Every row comes from one small tree of marks. Brackets hold a mark, then the marks that hang from it, in alphabetical order. Every link used is in the known rows. Which tree was each row made from?
Known rows
[F E]: [2.1,-26.4,21.7,23.4,-24.3,-5.8,-13.6,-8.3,17.7,-4.2,-4.2,7.4,19.7,-17.7,21.2,0.9,-10.4,5.4,33.2,44.3,-12.7,-31.2,6.5,-2.3,-8.0]
[H [F E]]: [4.4,-39.3,20.0,22.9,-23.4,-18.3,-2.2,-13.9,17.1,3.7,-3.3,7.2,33.1,-14.7,21.1,11.4,-18.6,-0.8,21.0,36.7,-10.8,-39.9,-9.9,-8.7,-19.8]
[L Z]: [-2.6,2.6,3.5,16.9,-20.7,-16.0,3.6,-14.7,37.8,-7.5,-10.7,-8.9,27.1,-39.7,22.3,6.0,-11.7,5.9,3.4,51.6,-11.8,-33.8,6.0,-12.1,-17.0]
[F [A B] [E [Q Z]] H]: [39.4,-48.6,24.5,6.7,-12.2,-33.4,-6.4,-1.1,16.6,-7.3,-37.5,-1.2,40.1,-29.4,25.2,6.6,-15.5,5.2,22.1,26.1,-27.6,-6.5,17.7,-36.5,13.4]
[H [F A]]: [7.8,-18.7,21.0,18.0,-16.6,-32.9,10.7,-15.4,21.4,11.8,-6.9,-3.4,41.1,-37.5,11.6,11.2,-21.5,3.5,-2.8,37.2,-18.5,-37.2,-27.6,-18.7,-15.0]
[Q E Z]: [-11.7,-13.2,8.4,12.8,0.4,17.0,2.4,-13.4,29.7,-16.0,-2.8,3.2,33.7,-37.2,31.5,13.5,-26.2,4.4,10.8,51.0,-26.6,-14.2,33.7,-13.7,-16.3]
[D [H [F [A B] [E [Q Z]]]]]: [37.2,-54.9,22.3,-3.1,-13.1,-42.4,13.9,3.8,15.6,0.5,-34.7,-9.8,52.0,-27.6,31.5,14.6,-17.6,-7.0,-3.2,5.0,-17.1,-13.4,5.3,-45.9,4.2]
[P [B [A [F [E [Q [Z L]]]]]] N]: [19.6,-10.7,30.7,58.9,-18.5,-32.6,-26.1,-16.5,24.7,-19.2,-11.4,-38.7,58.8,-28.8,34.2,-13.8,-36.4,19.1,8.3,7.8,-39.5,-7.5,30.5,-14.6,-5.1]
[B [A [F [E Q] H]]]: [40.6,-52.9,28.1,11.8,-15.0,-42.4,-19.1,-16.2,16.7,-9.5,-28.0,-5.4,24.1,-1.2,11.0,6.0,-9.1,14.5,21.3,12.3,-22.8,1.2,-0.6,-21.5,-28.9]
[A B [F [E [Q Z]]]]: [34.3,-45.9,12.3,8.6,-22.7,-30.9,6.5,-6.0,0.6,-17.2,-33.7,-23.3,36.4,-27.6,14.9,4.0,-9.5,1.2,8.7,23.6,-30.1,-18.5,28.9,-26.0,-20.0]
[A B [F [E [Q [Z L]]] H]]: [44.4,-49.4,15.5,25.4,-24.4,-52.6,-12.4,3.2,16.9,-21.2,-41.1,-16.2,46.2,-23.2,13.4,-10.0,-14.5,1.5,17.9,14.5,-17.4,-14.6,22.0,-8.0,9.0]
[P [B A] N]: [-9.6,28.7,44.3,64.7,-14.1,14.9,-7.1,-15.9,18.9,-9.6,-9.3,-21.7,44.6,-34.3,20.6,-7.2,-23.8,26.1,3.9,32.3,-38.0,-8.2,-2.3,-8.2,-11.5]
[B [A [F [E [Q [Z L]]] H]]]: [36.2,-42.5,19.6,25.1,-12.6,-51.6,-30.4,-14.3,33.3,-19.8,-25.3,-13.7,42.0,-12.0,21.3,-1.3,-27.5,10.8,15.4,9.0,-24.0,0.8,19.6,-15.5,-3.5]
[W [A B [F [E Q] H]]]: [38.9,-59.0,32.7,12.6,-21.1,-41.3,14.1,3.1,-4.9,-7.5,-50.7,-19.1,29.4,-7.2,3.2,-2.4,6.0,-1.0,22.4,19.4,-25.3,2.8,5.1,-24.0,-7.6]
[Q [Z L]]: [-5.8,16.0,6.5,35.6,-16.1,-11.6,-14.8,-5.5,36.3,-19.5,-6.0,-12.5,40.2,-41.6,19.4,-7.8,-24.9,1.2,6.7,46.4,-16.7,-32.0,17.3,0.9,12.1]
[A B [F [E [Q Z]] H]]: [43.6,-59.7,16.7,8.3,-18.2,-40.6,2.0,-6.3,8.3,-17.8,-45.1,-12.0,43.6,-22.4,13.0,2.9,-13.9,1.1,17.5,20.5,-23.3,-12.6,18.4,-19.4,-13.7]
[P N]: [-8.2,10.3,22.3,35.4,-21.5,0.7,-7.1,-18.4,20.7,-14.7,-5.8,-5.3,30.2,-35.3,16.0,-7.3,-15.3,10.5,14.1,52.6,-18.5,-31.6,-6.0,1.4,-11.5]
[U [F A [E Q]]]: [32.1,-22.4,24.1,6.7,-24.3,-49.6,-14.2,-22.8,18.3,8.5,-15.1,-11.6,20.2,-20.5,12.8,1.2,-4.3,14.3,27.6,25.6,-26.8,-29.4,3.4,-38.2,-12.6]
[U [F A H]]: [16.9,-10.5,32.5,22.6,-16.1,-46.4,-1.1,-25.7,28.8,9.3,-28.8,-1.6,40.0,-34.9,-3.6,-0.8,-19.8,17.2,16.4,33.9,-19.9,-26.9,-27.7,-10.7,-8.6]
[P [B [A [F E H]]] N]: [11.8,-41.5,53.2,63.0,-18.2,-24.9,-11.6,-22.4,16.9,-3.6,-23.7,-7.8,58.4,-19.6,20.8,-7.2,-37.7,26.9,23.9,15.1,-28.1,-4.0,-11.9,9.5,-20.0]
[P [B [A [F [E [Q Z]] H]]] N]: [28.0,-34.8,36.3,41.9,-8.6,-29.5,-15.4,-26.8,23.3,-16.2,-27.0,-23.0,64.2,-23.3,31.2,-2.8,-40.0,19.4,15.2,9.4,-38.4,-0.2,16.0,-19.6,-21.6]
[A B [F [E Q] H]]: [48.9,-58.8,23.9,11.6,-26.5,-42.7,-0.3,1.1,0.6,-10.8,-45.1,-7.3,27.4,-12.1,3.1,-4.1,4.1,5.4,24.6,17.8,-16.3,-15.6,2.3,-13.8,-15.0]
[H [F [A B] [E [Q [Z L]]]]]: [34.8,-36.1,17.9,23.0,-20.6,-50.4,-5.6,3.0,18.2,-1.6,-20.7,-17.6,49.4,-31.9,28.6,4.1,-20.2,-1.7,2.5,16.2,-26.8,-22.4,16.5,-37.5,18.1]
[Z L Q]: [15.8,6.6,8.6,44.5,-26.0,-20.3,-38.4,2.5,26.7,-11.9,-7.5,-7.9,28.6,-35.3,2.9,-8.6,-2.6,5.9,22.7,28.7,-10.7,-44.0,6.3,4.7,37.9]
[N [P [B [A [F [E Q] H]]]]]: [47.4,-38.5,31.4,51.2,-11.1,-32.1,-24.5,-13.5,9.0,-9.7,-39.6,-9.3,36.8,-18.7,15.4,-6.8,-27.6,23.6,22.3,-2.8,-28.5,-3.7,21.1,-9.4,-12.2]

Which tree is each row?
[15.9,22.4,-2.9,18.9,-14.3,-18.7,-22.1,-2.6,34.4,-25.1,-8.0,-22.5,29.8,-35.2,20.4,-9.5,-9.2,-1.4,5.7,38.4,-20.2,-30.3,29.5,-23.5,10.0] => [E [Q [Z L]]]
[27.0,-34.2,7.9,2.8,-9.4,-20.6,-21.6,-13.0,30.8,-17.9,-19.1,4.8,32.3,-16.2,29.5,4.4,-18.1,-1.6,33.2,35.9,-15.8,-21.8,23.2,-26.3,-2.3] => [F [E [Q Z]] H]
[15.6,-20.8,29.7,26.5,-21.5,-27.0,24.5,-2.8,4.7,10.4,-26.2,-11.0,43.2,-41.2,4.5,10.2,-13.2,6.4,-10.8,31.4,-25.7,-25.5,-24.7,-21.6,-7.9] => [H [F [A B]]]
[31.8,-43.9,17.2,1.9,-19.9,-45.7,-7.5,-13.4,17.5,10.9,-4.3,-2.0,28.0,-18.0,25.1,11.5,-11.6,0.5,16.1,25.2,-19.4,-34.0,-6.7,-40.6,-14.0] => [H [F A [E Q]]]
[39.4,-46.6,26.6,9.7,-24.6,-40.1,6.1,-0.4,1.4,9.0,-23.7,-8.6,30.9,-21.2,18.1,11.6,-2.4,3.0,8.3,18.9,-25.3,-23.1,-3.5,-42.2,-6.0] => [H [F [A B] [E Q]]]
[9.1,-8.2,47.2,62.1,-14.2,-20.8,-1.0,-21.6,19.5,-8.2,-28.8,-20.4,60.6,-32.1,8.8,-10.0,-33.8,27.6,3.5,19.2,-32.0,-4.7,-21.5,7.5,-24.8] => [P [B [A [F H]]] N]
[16.5,-30.7,35.8,69.4,-17.6,-14.5,-13.3,-16.2,3.1,-3.5,-26.5,-11.2,40.6,-31.2,16.2,-3.6,-38.5,26.6,14.9,8.2,-32.7,-10.6,19.6,8.6,-16.1] => [N [P [B [A [F E]]]]]
[32.0,-25.0,18.9,49.5,-7.1,-19.8,-16.7,-20.4,9.5,-16.2,-28.7,-25.4,46.7,-34.9,26.4,0.0,-40.2,19.0,6.6,3.8,-42.8,-7.1,47.1,-20.1,-18.5] => [N [P [B [A [F [E [Q Z]]]]]]]
[33.4,-34.9,43.7,45.5,-17.0,-32.9,-19.0,-19.3,15.8,-9.3,-25.7,-18.6,47.8,-13.1,21.8,-9.4,-23.4,24.1,22.7,7.3,-31.4,-2.3,0.6,-13.5,-22.5] => [P [B [A [F [E Q] H]]] N]
[-11.2,-2.5,7.3,29.7,-5.1,3.9,-12.6,-3.6,38.6,-19.1,1.4,-1.2,34.9,-38.3,32.3,0.3,-27.3,4.8,11.4,46.2,-20.5,-17.0,37.1,-2.3,6.9] => [Q E [Z L]]
[10.6,-50.7,26.3,18.7,-21.5,-37.8,-1.0,-16.7,19.2,16.2,-3.6,8.2,39.0,-24.5,24.2,13.6,-25.7,3.9,17.5,32.8,-15.7,-35.7,-18.7,-16.3,-12.3] => [H [F A E]]
[33.8,-46.6,18.5,6.6,-16.0,-35.8,9.5,-6.9,8.7,2.5,-25.1,-13.3,47.6,-31.8,27.7,17.9,-19.3,-1.2,1.6,21.8,-32.1,-20.1,12.0,-48.5,-5.0] => [H [F [A B] [E [Q Z]]]]
[26.0,-44.7,9.8,-1.9,-11.3,-42.5,-3.9,-19.8,25.3,3.9,-6.3,-6.4,45.2,-28.1,34.4,18.2,-28.3,-3.3,8.9,27.8,-26.1,-31.8,9.2,-46.1,-12.3] => [H [F A [E [Q Z]]]]
[27.8,-65.7,33.8,28.8,-28.4,-35.2,5.9,-2.5,1.9,-5.6,-42.2,2.7,38.3,-19.1,2.4,-2.3,-11.3,8.6,25.8,25.5,-12.4,-17.1,-9.2,10.0,-12.1] => [A B [F E H]]
[20.1,-43.6,38.0,23.7,-21.4,-50.7,-11.8,-26.7,26.7,13.2,-24.4,10.6,37.4,-22.2,8.5,1.9,-24.0,17.3,36.7,30.1,-16.4,-25.3,-18.6,-8.3,-4.2] => [U [F A E H]]
[8.7,-25.4,-1.9,15.9,-11.3,-6.6,-16.2,-12.6,38.5,-6.7,-6.2,2.9,28.2,-39.8,27.8,20.5,-10.4,9.9,16.7,36.6,-15.3,-28.0,32.2,-15.8,3.8] => [L [Z [Q E]]]
[21.5,-21.7,36.1,26.7,-17.3,-24.2,8.4,2.7,12.3,0.4,-38.6,1.3,37.0,-38.6,2.6,-0.5,-8.3,12.6,10.6,35.0,-20.4,-11.4,-19.4,-10.5,10.1] => [F [A B] H]
[24.9,-39.7,15.7,8.1,-11.6,-28.5,-10.6,-23.5,17.0,-16.2,-17.8,-21.6,34.2,-16.5,22.5,12.8,-22.3,10.8,6.1,18.3,-37.1,-1.7,25.5,-32.5,-33.5] => [B [A [F [E [Q Z]]]]]
[30.2,-42.4,12.3,5.0,-13.6,-60.7,-14.6,0.7,40.9,-1.1,-10.9,-6.9,50.4,-25.3,39.3,2.8,-27.8,-9.6,5.4,4.8,-4.9,-26.6,6.5,-32.4,20.0] => [D [H [F A [E [Q [Z L]]]]]]
[9.2,-45.4,33.4,29.3,-22.3,-25.0,-7.3,-19.2,10.8,-3.7,-14.6,-7.2,27.4,-13.0,11.2,9.0,-19.3,18.2,14.4,23.1,-26.7,-5.7,-2.0,-2.8,-32.1] => [B [A [F E]]]
[25.2,-33.7,28.5,28.3,-23.5,-31.4,16.4,-1.8,4.0,-9.7,-46.3,-9.2,40.4,-32.0,-9.7,-4.3,-7.1,8.5,5.5,29.1,-15.9,-18.2,-18.7,7.3,-17.4] => [A B [F H]]
[18.8,-59.8,37.8,28.6,-17.4,-34.7,-11.0,-20.0,18.2,-4.1,-26.6,5.1,34.6,-7.9,10.0,7.5,-24.3,17.8,22.5,20.3,-19.2,-0.7,-12.2,2.3,-26.0] => [B [A [F E H]]]
[24.1,-54.7,42.1,26.9,-22.8,-29.1,-2.0,2.1,10.7,5.0,-34.2,13.4,34.2,-26.0,14.9,1.5,-13.2,13.3,30.8,31.7,-17.3,-10.6,-10.5,-7.5,14.2] => [F [A B] E H]
[20.3,-64.5,24.5,20.4,-23.9,-41.4,-7.8,-14.7,17.9,-3.4,-23.1,9.2,35.6,-15.5,9.8,-1.7,-20.0,6.3,33.2,30.6,-5.9,-28.7,-12.8,13.0,-20.3] => [A [F E H]]
[41.6,-38.9,23.3,47.8,-2.5,-29.1,-21.1,-20.7,16.8,-16.6,-41.0,-13.7,53.6,-29.4,24.3,-1.1,-44.4,19.3,15.2,-0.1,-35.4,-1.4,36.5,-14.7,-11.7] => [N [P [B [A [F [E [Q Z]] H]]]]]
[26.1,-29.3,15.2,25.3,-17.3,-42.5,-26.2,-14.0,25.9,-19.0,-13.6,-25.8,35.2,-16.9,23.4,-0.9,-23.5,10.5,6.6,12.4,-31.2,-4.7,29.3,-21.1,-10.5] => [B [A [F [E [Q [Z L]]]]]]
[14.5,-40.4,37.9,27.7,-27.5,-19.3,2.9,2.9,3.1,6.1,-22.7,1.7,27.8,-30.4,16.9,3.3,-7.7,12.4,22.6,33.9,-24.5,-15.5,0.0,-14.0,8.2] => [F [A B] E]
[35.0,-14.9,24.0,29.3,-25.5,-53.2,-12.4,-7.9,18.7,-3.7,-30.7,-26.7,40.8,-34.5,15.3,-6.7,-13.5,12.6,13.0,17.4,-34.2,-17.4,26.5,-34.9,18.9] => [U [F [A B] [E [Q [Z L]]]]]
[36.8,-46.6,5.5,16.6,-18.9,-59.8,-26.8,-9.2,33.0,-19.3,-22.3,-9.7,43.5,-19.4,21.0,-10.0,-24.1,-0.6,25.4,20.6,-10.6,-26.4,19.5,-5.1,3.6] => [A [F [E [Q [Z L]]] H]]
